Every row comes from one small tree of marks. Brackets hold a mark, then the marks that hang from it, in alphabetical order. Every link used is in the known rows. Which tree was each row made from?
Known rows
[sofalem bulat [zoto [gobip gazi]]]: [-2.86 -2.07  0.14  2.10 -0.50 -0.15 -1.41  0.46  1.52  0.95 -0.52  2.12
 -0.88 -1.91  2.09 -0.40 -0.47 -2.35 -0.68  1.42  2.88  1.31 -2.48  2.53]
[tagot [gazi [gobip gutu]] soki]: [-1.60  0.21  0.71  1.07  0.28 -1.05 -0.86  3.18  1.28 -1.71  0.47 -1.49
 -1.30  0.06  2.40  1.41  0.55  0.54 -0.81  1.23 -0.34  1.97 -2.82 -0.88]
[zoto [gobip bitag gazi] [sofalem bulat]]: [-2.57 -1.78 -0.10  5.07 -0.43  1.68  0.36  1.39  2.27  1.60 -0.59  0.04
 -2.77 -3.15  1.38  0.04  1.43 -3.72 -0.16  1.44  0.79  1.95 -1.23  4.89]
[tagot gazi [soki [sanul rebov]]]: [-0.64  0.52  1.44 -2.80 -0.39 -0.99  0.25  1.25 -0.12 -0.98  0.75  0.20
  0.43  0.54  2.21  1.02 -0.51  0.32 -0.08  0.80  0.83  0.37 -2.28  0.93]
[zoto gobip]: [-0.42 -1.25 -0.58  0.62 -1.04  0.30 -0.17  0.01  0.78  1.06 -0.21 -0.71
  0.34 -0.64  1.22 -0.71  0.43 -0.52  0.00  0.09  0.54  0.54 -0.19  0.72]
[kavoze [sanul rebov]]: [-1.19  0.11  1.07 -1.48 -0.14 -1.09  1.75 -2.01  1.13  0.92 -0.20  1.50
 -1.25  0.69  0.69  1.08  0.27 -1.73 -0.04 -0.03  0.53 -0.35 -0.86 -0.10]
[gobip gazi]: [-0.54 -0.68  0.55  0.84  0.34  0.99  0.70  0.55  1.25 -0.03 -0.19  0.37
 -0.69 -1.35 -0.06  0.44  0.18 -0.36  1.02  0.15  0.48  0.47 -0.99  0.75]
[sofalem bulat [zoto [gobip bitag]]]: [-2.87 -1.04 -0.83  1.91 -0.03 -1.62 -1.50  0.52  0.09  0.73 -0.03  2.15
 -1.96 -1.20  1.87 -0.48  0.31 -2.12 -1.45  1.88  1.38  1.77 -1.21  2.71]
[rebov [sanul kavoze]]: [-0.25 -0.59  0.67  0.36 -1.46 -0.03  1.62  0.91 -0.16 -0.40  1.42 -0.59
 -0.32 -0.39  0.37 -0.17  0.14 -0.71 -0.31  2.45  0.44 -0.99  0.10 -1.04]
[tagot gazi [soki sanul]]: [ 0.08  0.90  0.32 -1.91 -0.59 -0.76 -0.35  2.70 -0.08 -1.93  0.99 -0.57
  1.35  0.78  1.69 -0.27 -0.46  1.67  0.49  0.62  0.36  0.90 -2.15  0.65]
[bulat gobip sofalem]: [ 1.08 -0.80 -0.36  2.34 -2.02 -0.02  0.87  2.07  0.43  1.42 -0.03 -1.36
  0.49  1.37  1.72  0.97 -1.00  0.42  0.53  0.14  0.52  1.78 -0.73 -0.67]
[gobip bitag gazi gutu]: [-2.17 -0.13 -0.02  3.02  2.04  0.68  1.81  1.93  0.84 -0.49 -0.39  0.88
 -3.42 -2.16 -0.60  2.02  1.91 -0.81  1.12  1.07 -1.54  2.18 -1.37  2.33]
[bulat [gobip bitag gazi gutu] [sofalem zoto]]: [-1.30 -1.32 -0.43  5.34  0.46  0.15  1.61  3.90  1.10  0.45 -0.77  0.73
 -3.57 -0.41  1.61  2.99  0.29 -1.21  1.22  1.80  0.00  4.00 -2.95  1.97]
[tagot [gazi [gobip bitag gutu]] [soki [sanul rebov]]]: [-2.55  0.46  1.35 -0.49  0.66 -1.21  0.83  3.17  0.84 -0.86  0.81 -0.08
 -2.66 -0.36  2.88  2.51  2.07 -1.34 -0.44  1.04 -1.37  3.43 -3.74  1.25]
[zoto sofalem]: [ 0.64 -0.46  0.04  2.45 -0.27  1.81  0.19  0.20  0.86  0.52 -0.59 -1.29
 -0.84 -0.24  0.23 -0.05  0.21 -1.83 -0.36 -0.08 -0.07 -0.10  0.11  1.63]
[tagot soki]: [-0.38  0.47  0.01 -0.12 -0.35 -0.82  0.06  1.13 -0.86 -0.27  0.53  0.19
  0.42 -0.09  1.33  0.36 -0.10  0.86 -0.62  0.56  0.70 -0.10 -0.78  0.44]
[tagot [gazi gobip] [soki [sanul kavoze rebov]]]: [-1.85 -0.58  3.29 -2.58 -2.40 -1.28  1.19  1.74  1.15 -0.83  1.80 -1.10
 -0.34  0.02  4.30  2.10  0.67 -1.55 -0.77  1.82  1.21  1.76 -3.29 -1.75]
[bulat [sofalem zoto]]: [ 0.45 -0.29 -0.53  1.68 -0.56  0.62 -0.45  1.96  0.40  0.27 -0.55  0.44
 -0.73  1.65  1.16  0.61 -1.25 -0.90 -0.75  0.60  1.63  0.39 -0.89  0.10]
[zoto [gobip bitag]]: [-1.05 -0.89 -1.05  1.20 -0.37 -0.11  0.43  0.54  0.65  0.76 -0.05 -0.27
 -1.50 -1.33  0.85 -0.25  1.44 -0.68  0.14  0.75 -0.47  1.39  0.11  1.52]
[sofalem [zoto [gobip gutu]]]: [-1.69 -1.49 -0.64  1.97  0.28 -0.06 -0.60  0.48  0.40  0.39 -0.96  0.44
 -1.47 -0.37  1.61  0.56  0.52 -1.40 -0.63  0.93  0.70  1.45 -1.76  1.62]
[gobip gazi gutu]: [-1.60 -0.50  0.57  2.21  1.25  1.16  1.29  1.14  1.04 -0.39 -0.61  0.39
 -1.63 -1.46 -0.34  1.73  0.98 -0.63  1.09  0.39 -0.41  1.22 -1.73  1.48]
[rebov sanul]: [ 0.72 -0.15 -0.91  0.44 -0.12  0.27  0.21  1.07 -0.15  0.09  0.59 -0.06
  0.11  0.00 -0.67 -1.50 -0.14 -0.10 -0.12  0.96 -0.25 -0.86  0.04  0.28]
[gobip bitag gutu]: [-1.58  0.53 -0.37  2.12  1.66 -0.24  1.12  1.17 -0.46 -0.54 -0.24  0.48
 -2.74 -0.80 -0.51  1.67  1.62 -0.41  0.17  0.79 -1.98  1.63 -0.37  1.63]
[gazi gobip]: [-0.20 -0.63  0.34  0.23 -0.55  0.04 -0.60  0.74  1.30  0.75  0.24 -0.74
 -0.29 -0.17  1.18 -0.17  0.85 -1.19 -0.63 -0.45 -0.33  1.35 -0.99 -1.44]

Write each row's tree
[-4.51 -1.56 -0.33  4.22  1.17 -0.46 -0.27  1.70  1.05  0.41 -0.64  2.52
 -3.56 -2.69  1.51  1.28  1.35 -2.85 -0.40  2.28  0.93  3.04 -2.80  4.10]
[sofalem bulat [zoto [gobip bitag gazi gutu]]]
[ 0.55 -1.35  0.05  3.16 -1.70  0.93  1.48  2.77  1.68  1.36 -0.31 -0.99
 -0.18 -0.02  1.61  1.43 -0.62 -0.01  1.72  0.22  0.95  2.25 -1.75  0.10]
[bulat [gobip gazi] sofalem]
[-0.98 -2.01 -0.51  4.51 -0.31  2.64  1.23  1.49  2.66  1.15 -0.85 -1.20
 -2.96 -2.91  0.92  0.07  1.95 -2.96  0.81  0.87 -0.18  1.77 -0.81  4.06]
[zoto [gobip bitag gazi] sofalem]
[-1.04 -1.83  0.93  4.61 -1.11  0.74  0.15  0.84  1.54  1.61 -0.34 -0.34
 -0.78 -1.82  1.54  0.61 -0.39 -2.47  0.29  0.73  1.11  2.05 -1.98  2.78]
[zoto [sofalem [bulat [gobip gazi]]]]
[-2.00 -1.80  0.67  2.42 -0.38 -1.55 -0.99  0.54  0.63  0.88  0.02  2.05
 -0.61 -1.12  1.88  0.60 -1.29 -1.37  0.02  1.59  2.19  2.31 -2.98  1.35]
[sofalem [bulat [gobip gazi]] zoto]
[-0.19 -1.03 -0.46  3.88 -0.67 -0.39  0.47  2.58  0.01  0.77 -0.72 -0.24
 -1.23  1.63  2.04  2.19 -0.87 -0.47  0.04  0.96  0.51  2.65 -2.26  0.28]
[bulat [gobip gutu] [sofalem zoto]]
[-0.50  0.03  0.61 -0.34 -0.67 -1.34 -1.39  2.60  1.49 -1.49  0.89 -1.50
 -0.39  0.18  2.58  0.26 -0.05  0.74 -0.90  1.12  0.45  1.20 -2.08 -1.69]
[tagot [gazi gobip] soki]
[ 0.26 -0.83 -0.91  3.24 -0.83 -1.08  0.34  2.73  0.08  0.81 -0.13  0.22
 -2.04  1.09  1.94  1.34 -0.56 -0.51  0.14  1.47  0.34  2.79 -1.24  0.50]
[bulat [gobip bitag] [sofalem zoto]]
[-1.84 -0.03 -0.04  2.25  1.12 -0.27  0.53  2.03  0.95  0.05  0.10 -0.21
 -3.11 -1.01  0.68  1.54  2.50 -1.63 -0.36  0.34 -2.19  3.06 -1.41  0.22]
[gazi [gobip bitag gutu]]
[-0.80 -0.63 -0.89  4.52  0.07 -0.91  0.98  3.37 -0.09  0.55 -0.55  0.25
 -3.00  1.00  1.72  2.57  0.13 -0.66  0.11  1.59 -0.54  3.59 -2.02  1.18]
[bulat [gobip bitag gutu] [sofalem zoto]]
[-1.42 -1.09 -0.94  4.94  0.33  1.78  1.17  1.45  1.25  0.98 -1.04 -1.58
 -3.25 -1.69  0.96  0.91  2.42 -2.77 -0.07  0.86 -1.43  2.09 -0.50  3.93]
[zoto [gobip bitag gutu] sofalem]
[-3.99 -0.93 -0.69  3.33  0.79 -1.46 -0.89  1.04 -0.11  0.44 -0.42  2.07
 -2.97 -1.37  1.60  0.86  1.14 -2.41 -1.37  2.14  0.48  2.64 -1.91  3.33]
[sofalem bulat [zoto [gobip bitag gutu]]]
[-1.80 -1.02  0.03  3.76  0.95 -0.42  2.06  2.03  0.74  0.23 -0.16  0.28
 -2.88 -2.08  0.43  2.41  1.59 -0.33  1.87  1.16 -1.67  3.60 -2.06  1.93]
[bulat [gobip bitag gazi gutu]]
[-1.23 -0.79  0.01  4.52 -0.74 -0.56  0.10  0.93  0.04  1.35  0.20 -0.26
 -1.94 -1.10  1.21  0.62  0.35 -2.25 -0.59  1.29 -0.40  2.56 -0.77  2.83]
[zoto [sofalem [bulat [gobip bitag]]]]
[-1.58 -2.01 -0.59  4.37 -0.40  2.00  0.69  3.11  2.20  0.92 -1.37  0.01
 -1.99 -0.45  2.19  1.59  0.25 -2.02  0.38  1.04  1.69  2.14 -2.75  2.27]
[bulat [sofalem [zoto [gobip gazi gutu]]]]
[-2.10 -1.67 -1.06  5.14  0.39  1.54  1.26  3.73  2.04  0.64 -1.28  0.51
 -3.81 -1.15  1.75  1.93  1.22 -2.15  0.60  1.71  0.79  3.05 -2.44  3.13]
[bulat [sofalem [zoto [gobip bitag gazi gutu]]]]
[-3.64 -1.25  0.39  4.47  1.25 -1.89  0.13  1.95  0.26  0.24 -0.14  2.55
 -3.32 -1.91  1.39  2.29  0.53 -1.74  0.23  2.34  0.27  3.96 -3.30  2.99]
[sofalem [bulat [gobip bitag gazi gutu]] zoto]
[-2.01 -1.00 -0.52  4.29 -0.77  0.77 -0.35  0.78  1.01  1.55 -0.21 -0.34
 -2.13 -1.84  1.41 -0.41  1.29 -3.21 -1.21  1.23  0.26  1.52 -0.25  4.09]
[zoto [gobip bitag] [sofalem bulat]]
[-2.84 -0.16  0.08  3.52  0.42 -2.25  0.50  1.34 -0.85  0.56  0.42  1.08
 -2.01 -1.04  0.82  1.85  0.90 -0.56 -0.23  1.42 -1.16  3.37 -1.59  1.96]
[sofalem [bulat [gobip bitag gutu]]]
[-0.78 -0.16  0.05  0.57  0.51 -0.95 -1.02  2.05  2.18 -1.44  0.62 -1.27
 -2.49 -0.37  0.83  0.28  1.06 -0.35 -0.14  1.25 -1.32  2.20 -0.97 -1.20]
[tagot [gazi [gobip bitag]]]
[-2.69 -1.27  0.57  6.74  0.58  0.44  1.33  2.08  1.14  1.06 -0.46  0.15
 -3.58 -2.51  1.04  2.30  1.36 -2.89  0.50  1.63 -0.81  3.81 -2.42  4.40]
[zoto [sofalem [bulat [gobip bitag gazi gutu]]]]
[-0.66 -1.72 -0.07  4.67 -0.32  0.53  1.21  3.25  1.28  0.80 -0.98  0.20
 -1.92  0.22  1.97  2.62 -0.58 -0.94  1.02  1.07  1.01  3.11 -3.21  1.11]
[bulat [gobip gazi gutu] [sofalem zoto]]
[-3.60 -1.51  0.00  6.46  0.47  1.88  1.01  1.95  2.10  1.20 -0.93  0.02
 -3.65 -3.28  1.13  1.18  2.11 -3.91 -0.12  1.57 -0.10  2.77 -1.93  5.53]
[zoto [gobip bitag gazi gutu] [sofalem bulat]]
